What can hang from each mark
zugad: fudid sogup
ralef: guda
tugufif: gekeb
beni: pakam sogup
fudid: beni zugad
gekeb: guda sogup tugufif
sogup: beni gekeb zugad
pakam: beni
guda: deba

Known rows, with every way that one mark hangs from another
(sogup (beni pakam) (zugad fudid)): [-0.62 -0.03  2.12  0.47 -1.01 -0.63 -0.42 -0.71  0.41 -0.57  0.32 -2.27
 -0.17 -1.16  1.20 -0.32 -2.97  0.34  0.22  2.46  0.10 -0.31 -0.30 -1.63
  1.43]
(ralef guda): [ 0.79 -2.08 -0.81  0.06  0.76 -1.72 -0.10  0.23 -1.02 -0.74 -0.27 -1.16
 -0.28 -1.62  0.04 -0.85 -2.51 -0.57 -0.12 -3.00 -0.44  0.89  0.27 -2.59
  0.66]
(fudid (beni pakam (sogup gekeb)) zugad): [-0.38 -0.92 -0.36 -0.01 -0.32 -0.96 -1.57 -0.63  0.26 -0.80  0.33  3.26
 -0.61  0.68 -1.11  1.52  1.43 -0.21 -1.25  3.13  0.44 -0.10 -0.79 -0.64
 -0.35]
(gekeb guda tugufif): [ 0.58  0.88 -1.06  0.36  3.71 -0.19  0.46  0.40 -1.06 -0.12 -0.22 -1.64
  0.18 -0.10  0.59 -1.35 -0.69 -0.90  0.18 -3.02 -0.70  1.86  0.52 -1.25
  0.29]
(beni pakam (sogup gekeb zugad)): [-0.06 -1.80  2.01 -0.05  1.15 -1.03 -0.45  0.10  0.87 -1.46 -0.14  0.27
 -0.51  0.68 -1.30  2.69  0.36 -0.53 -0.50  0.54  0.52 -0.19 -0.34 -0.05
 -0.07]
(zugad sogup): [ 0.53  1.24 -0.38  1.13 -0.28 -3.13 -0.10  0.43 -0.20 -0.02 -0.57  0.63
 -0.10 -1.95  0.43 -0.55 -0.23  2.03 -0.16 -1.99 -0.43 -1.81  0.12 -1.53
 -0.24]
(pakam (beni (sogup zugad))): [ 0.28 -1.87  0.44  0.33 -0.74 -0.78 -1.22  0.59  0.20 -0.64 -0.20 -1.56
  0.18 -1.99 -2.71  3.13 -0.91 -0.18  0.12 -1.77  0.40 -1.41 -0.47 -2.66
 -0.10]
(beni pakam sogup): [ 0.76 -1.47  0.10  1.68  1.46 -2.11  0.02  0.27  0.31 -2.08 -0.46  0.06
 -0.13  0.46 -0.06  1.51  0.38  0.64 -0.01 -0.41 -0.04  0.15 -0.12 -1.75
  0.01]
(pakam beni): [ 0.48 -0.01 -0.75  0.43  0.05 -1.83  0.09  0.59 -0.57  0.45 -0.28 -0.02
  0.62 -3.62  0.93 -0.31 -2.07 -0.26  0.48 -1.49 -0.49  0.10 -0.73 -1.99
 -0.35]
(sogup beni gekeb): [ 0.05 -1.34  0.06 -0.85  0.22 -0.19  0.45 -0.15 -0.17  1.46  0.47  1.22
  0.29 -3.75 -0.56 -1.88 -2.44  1.90 -0.61 -1.35 -0.49  0.52 -0.36  0.73
 -0.75]
(ralef (guda deba)): [ 0.67 -1.84 -0.15  1.21 -0.27 -1.86 -0.31  0.41 -0.92 -1.73 -0.18 -1.70
  0.19 -0.44  0.45 -0.93 -1.21 -0.84 -0.06 -5.67  0.02  1.28  0.35 -2.26
  0.09]
(tugufif (gekeb (sogup beni))): [ 0.30 -0.95 -0.45  0.53 -1.12  0.55  0.40  0.35  0.28 -1.36 -0.05  0.31
  0.44 -2.40 -0.55  0.30 -0.25  1.58  0.37  0.22 -0.89 -1.81 -0.63  0.13
 -1.22]
(fudid zugad): [-0.05 -0.72 -0.63  1.08  1.05 -2.18 -2.07 -0.03 -0.81 -1.29 -0.26  0.02
 -0.37 -1.63 -0.14 -0.32 -2.80 -1.42 -0.68 -1.57 -0.37 -0.06  0.15 -4.12
  0.25]
(sogup (beni pakam) (gekeb guda) (zugad fudid)): [-0.86 -0.17  1.18 -1.45 -1.27  2.61  0.48 -0.61  0.36  1.83  0.48 -0.83
 -0.24 -0.31  0.96 -1.94 -2.86 -0.66  0.37  2.75  0.26  0.59  0.15  0.61
  0.91]
(beni pakam (sogup zugad)): [ 0.14 -1.59  1.79  1.40  1.53 -1.94 -1.04  0.14  0.51 -2.74 -0.43 -1.43
 -0.34  0.78 -0.89  3.01  0.13 -0.40 -0.23 -0.14  0.39 -0.24 -0.20 -2.47
  0.45]
(sogup (beni pakam) (gekeb guda)): [-0.23 -1.24 -0.46 -0.95  0.38  1.86  1.08 -0.15 -0.06  1.48  0.31  1.71
  0.30 -1.05  1.90 -2.81 -2.57  0.89  0.20  1.46 -0.28  2.22 -0.42  0.77
 -0.50]
(beni pakam): [ 0.52  0.03  0.72  1.36  2.27 -2.89  0.34  0.15 -0.21 -1.70 -0.47 -0.02
  0.05 -0.82  2.70 -0.42 -1.31 -0.33  0.10 -0.14 -0.41  1.20 -0.43 -1.90
  0.19]
(fudid (beni pakam (sogup (gekeb guda))) zugad): [-0.48 -0.31 -1.47 -0.39 -0.47  1.38 -1.23 -0.47 -0.12  0.34  0.38  3.04
 -0.63  1.49 -1.06  0.46  1.02 -0.85 -0.92  2.95  0.36  0.62 -0.12 -0.58
 -0.33]
(pakam (beni (sogup (gekeb (guda deba))))): [ 0.41 -1.40 -1.71 -0.02 -2.27  2.02  0.66  0.94  0.09  1.43 -0.02  0.94
  0.81 -0.49 -1.44  0.06  0.90 -0.17  0.54 -4.42  0.58  0.46  0.04  1.08
 -1.59]
(gekeb (sogup (zugad (fudid (beni pakam))))): [-0.14  3.24  2.74  0.29 -0.58 -0.83 -0.90 -0.72  0.28 -0.59 -0.04 -1.59
  0.08  0.21  0.74  3.20  1.97  0.25  0.04  4.36 -0.10 -2.23 -0.41 -0.08
  1.07]
(beni pakam (sogup (gekeb tugufif) (zugad fudid))): [-0.27 -0.63  1.70 -0.46  0.96 -0.72  0.09 -0.35  0.94 -0.98 -0.11 -1.20
 -0.60  2.81 -1.44  2.85  2.11 -1.39  0.02  1.82  0.72 -0.71  0.31  1.47
  1.15]
(sogup (gekeb tugufif)): [ 0.36  0.14  0.28 -0.60  3.15 -1.93  0.54  0.16 -0.38 -0.04  0.00  0.30
  0.04 -1.08 -0.01 -0.47  0.10 -0.32 -0.43 -2.27 -0.45  1.22 -0.03  1.16
 -0.36]

Rows
[-0.92  2.05 -1.52 -0.50 -2.03  0.07 -1.10 -0.54 -0.13  1.27  0.15  4.04
 -0.61  1.07  1.98 -1.41  0.11  0.09 -0.78  4.08  0.27 -0.22 -0.43 -0.24
 -0.24]
(fudid (beni pakam) (zugad (sogup (gekeb guda))))
[ 0.53 -0.12 -0.95 -0.35  1.12  2.34  0.22  0.14 -0.60  0.67  0.07 -1.22
  0.82 -0.07 -0.96 -0.57 -0.14  2.75  0.34 -0.57 -0.81  0.07 -0.07  0.25
 -0.12]
(gekeb guda (sogup beni) tugufif)
[ 0.14  1.71 -0.79 -0.85  0.38  1.30  1.25 -0.58  0.17  1.52  0.30  0.70
 -0.36  2.42 -0.50  0.12  3.76 -0.26  0.07  2.83  0.29  0.49  0.36  2.97
  0.48]
(zugad (fudid (beni pakam (sogup (gekeb guda tugufif)))))
[ 0.40  0.30 -0.98  1.88  0.24  0.29  0.53  0.88 -0.51 -2.07 -0.28 -0.90
  0.23 -0.35  1.75 -2.17 -0.33 -3.14  0.65 -4.71 -0.21  1.38  0.61 -0.86
 -1.42]
(tugufif (gekeb (guda deba)))
[-0.33  4.30 -0.91 -0.89 -1.17  0.04  1.40 -0.64  0.23  2.43  0.18  1.91
 -0.17  1.99  2.42 -1.57  3.16  0.92  0.22  4.09  0.13 -0.26  0.02  3.21
  0.64]
(zugad (fudid (beni pakam)) (sogup (gekeb guda tugufif)))
[-1.11 -1.38 -0.66 -0.17 -3.06 -0.85 -1.26 -0.53  0.65  0.16  0.14  3.92
 -0.56 -0.26  1.24 -1.26 -2.21  1.98 -0.63  3.82  0.37 -1.11 -1.07 -0.46
 -0.19]
(fudid (zugad (sogup (beni pakam) gekeb)))
[-0.14  3.80  1.62 -0.16 -0.62  1.44 -0.40 -0.55 -0.08  0.63 -0.03 -1.93
  0.07  1.37  1.00  1.66  1.43 -0.43  0.45  4.21 -0.22 -1.53  0.18 -0.30
  1.18]
(gekeb guda (sogup (zugad (fudid (beni pakam)))))
[-0.47  1.34  0.57 -1.65  1.59  1.24  0.30 -0.15 -0.31  1.60  0.16 -2.41
 -0.35  0.63 -0.66 -0.72 -0.47 -2.32  0.11 -1.18  0.00  0.32  1.23  0.94
  0.94]
(sogup (gekeb guda tugufif) (zugad fudid))
[ 0.30  1.35  0.40 -0.34 -1.23 -0.87  0.96 -0.67  0.60  0.92  0.19  1.75
 -0.36 -0.07 -0.46  0.88  3.12  0.64 -0.42  3.14  0.22 -1.01 -0.06  2.08
  0.20]
(zugad (fudid (beni pakam (sogup gekeb))))
[ 0.54 -1.84 -2.25 -1.17 -1.03  2.03  0.80  0.79 -0.03  2.64 -0.11  1.42
  0.42 -1.69 -1.95 -0.18 -0.19  0.08  0.37 -1.71  0.14 -0.12  0.03  0.57
 -0.98]
(pakam (beni (sogup (gekeb guda))))
[ 0.18 -0.12  1.75  1.14 -0.17 -1.47 -0.65 -0.23  0.73 -1.64 -0.40 -2.35
 -0.49  1.34 -0.83  2.48  0.25 -0.99  0.18  1.23  0.46 -1.55  0.57 -1.83
  1.33]
(beni pakam (sogup (zugad fudid)))
[-0.36  1.29  0.57 -1.34  0.20  1.59  0.34 -0.08 -0.24  2.30  0.00 -1.81
 -0.43 -1.01 -0.58 -1.01 -1.98 -2.24  0.08 -1.02 -0.07 -0.25  1.44  0.07
  0.69]
(sogup (gekeb guda) (zugad fudid))
[-0.66  0.21 -0.49  0.27 -1.73  0.67  1.02  0.05  0.38  0.11  0.21  1.61
  0.44  2.50  2.53 -2.55  1.04  2.41  0.33 -0.21  0.51  1.51 -0.52  2.85
 -0.94]
(zugad (sogup (beni pakam) (gekeb (guda deba) tugufif)))
[ 0.69  0.31 -1.28  0.51  0.68  1.63  0.60  0.84 -0.28 -0.94 -0.53 -0.24
  0.12 -0.31  0.20  0.08  0.39 -1.05  0.85 -0.86 -0.84 -1.07  0.44 -0.10
 -0.96]
(tugufif (gekeb guda sogup))
[-0.22 -0.58 -0.39 -0.50  0.34  1.75  0.80  0.12 -0.51  0.73  0.63 -0.11
  0.82 -0.11  0.19 -2.80 -0.33  0.86 -0.22 -4.01  0.03  2.80  0.09  2.03
 -1.05]
(sogup beni (gekeb (guda deba) tugufif))
[-0.54  0.71 -2.34 -0.61 -0.22  0.13 -1.17  0.09 -0.45  0.90 -0.14  1.87
 -0.58  1.46 -0.36 -1.28 -0.25 -0.21 -0.49 -0.41  0.12 -0.49  0.46 -0.32
  0.00]
(fudid (zugad (sogup (gekeb guda tugufif))))
[-0.14  0.18  0.85 -0.29 -0.30  1.72 -0.15  0.15  0.21 -0.10  0.15 -2.72
 -0.17  2.84 -3.05  1.10  2.42 -1.62  0.05 -3.56  0.99 -0.45  1.43  1.75
  0.23]
(beni (sogup (gekeb (guda deba) tugufif) (zugad fudid)))
[-0.11 -1.27 -0.03 -1.01  1.30 -0.48  0.56 -0.22 -0.28  0.87  0.42  0.58
  0.35 -2.31 -0.55 -1.53 -1.05  1.62 -0.57 -1.22 -0.49  1.28 -0.56  1.50
 -0.48]
(sogup beni (gekeb tugufif))
[-0.42 -1.40  1.84  0.64 -0.69  0.62 -0.50  0.00  0.95 -3.09 -0.03 -0.68
  0.08 -0.15  0.62  2.23 -0.93  0.15  0.53  3.64 -0.26 -1.35 -1.21 -0.44
 -0.31]
(tugufif (gekeb (sogup (beni pakam) zugad)))
[-0.14 -1.16  0.73  0.05  1.23  1.35 -0.44  0.54 -0.03 -1.19 -0.02 -1.97
  0.10  2.40 -2.94  1.77  2.14 -1.43 -0.29 -5.02  0.76  0.99  0.84  1.12
 -0.76]
(beni (sogup (gekeb (guda deba) tugufif) zugad))
[-0.17 -0.37 -0.70 -1.91 -1.30  2.66  0.17  0.22  0.33  2.27  0.13 -1.68
 -0.01  0.70 -3.01  1.31  0.79 -1.66  0.69 -0.16  0.64 -1.12  0.42  1.20
  0.65]
(pakam (beni (sogup (gekeb guda tugufif) (zugad fudid))))
[ 0.26 -0.45  0.24  1.34 -1.01  2.04  0.21  0.24 -0.01 -1.06 -0.14 -0.44
  1.22  1.12  1.86 -0.63  0.02  2.23  0.71 -0.44 -0.14  0.79 -0.42  0.20
 -0.70]
(gekeb (guda deba) (sogup (beni pakam)))
[-0.39  4.06  0.23 -0.38 -1.33 -2.53  1.04 -0.78  0.53  1.29  0.13  2.29
 -0.39  1.20  2.03 -0.50  3.83  1.59 -0.11  4.40  0.06 -1.19 -0.49  3.19
  0.53]
(zugad (fudid (beni pakam)) (sogup (gekeb tugufif)))
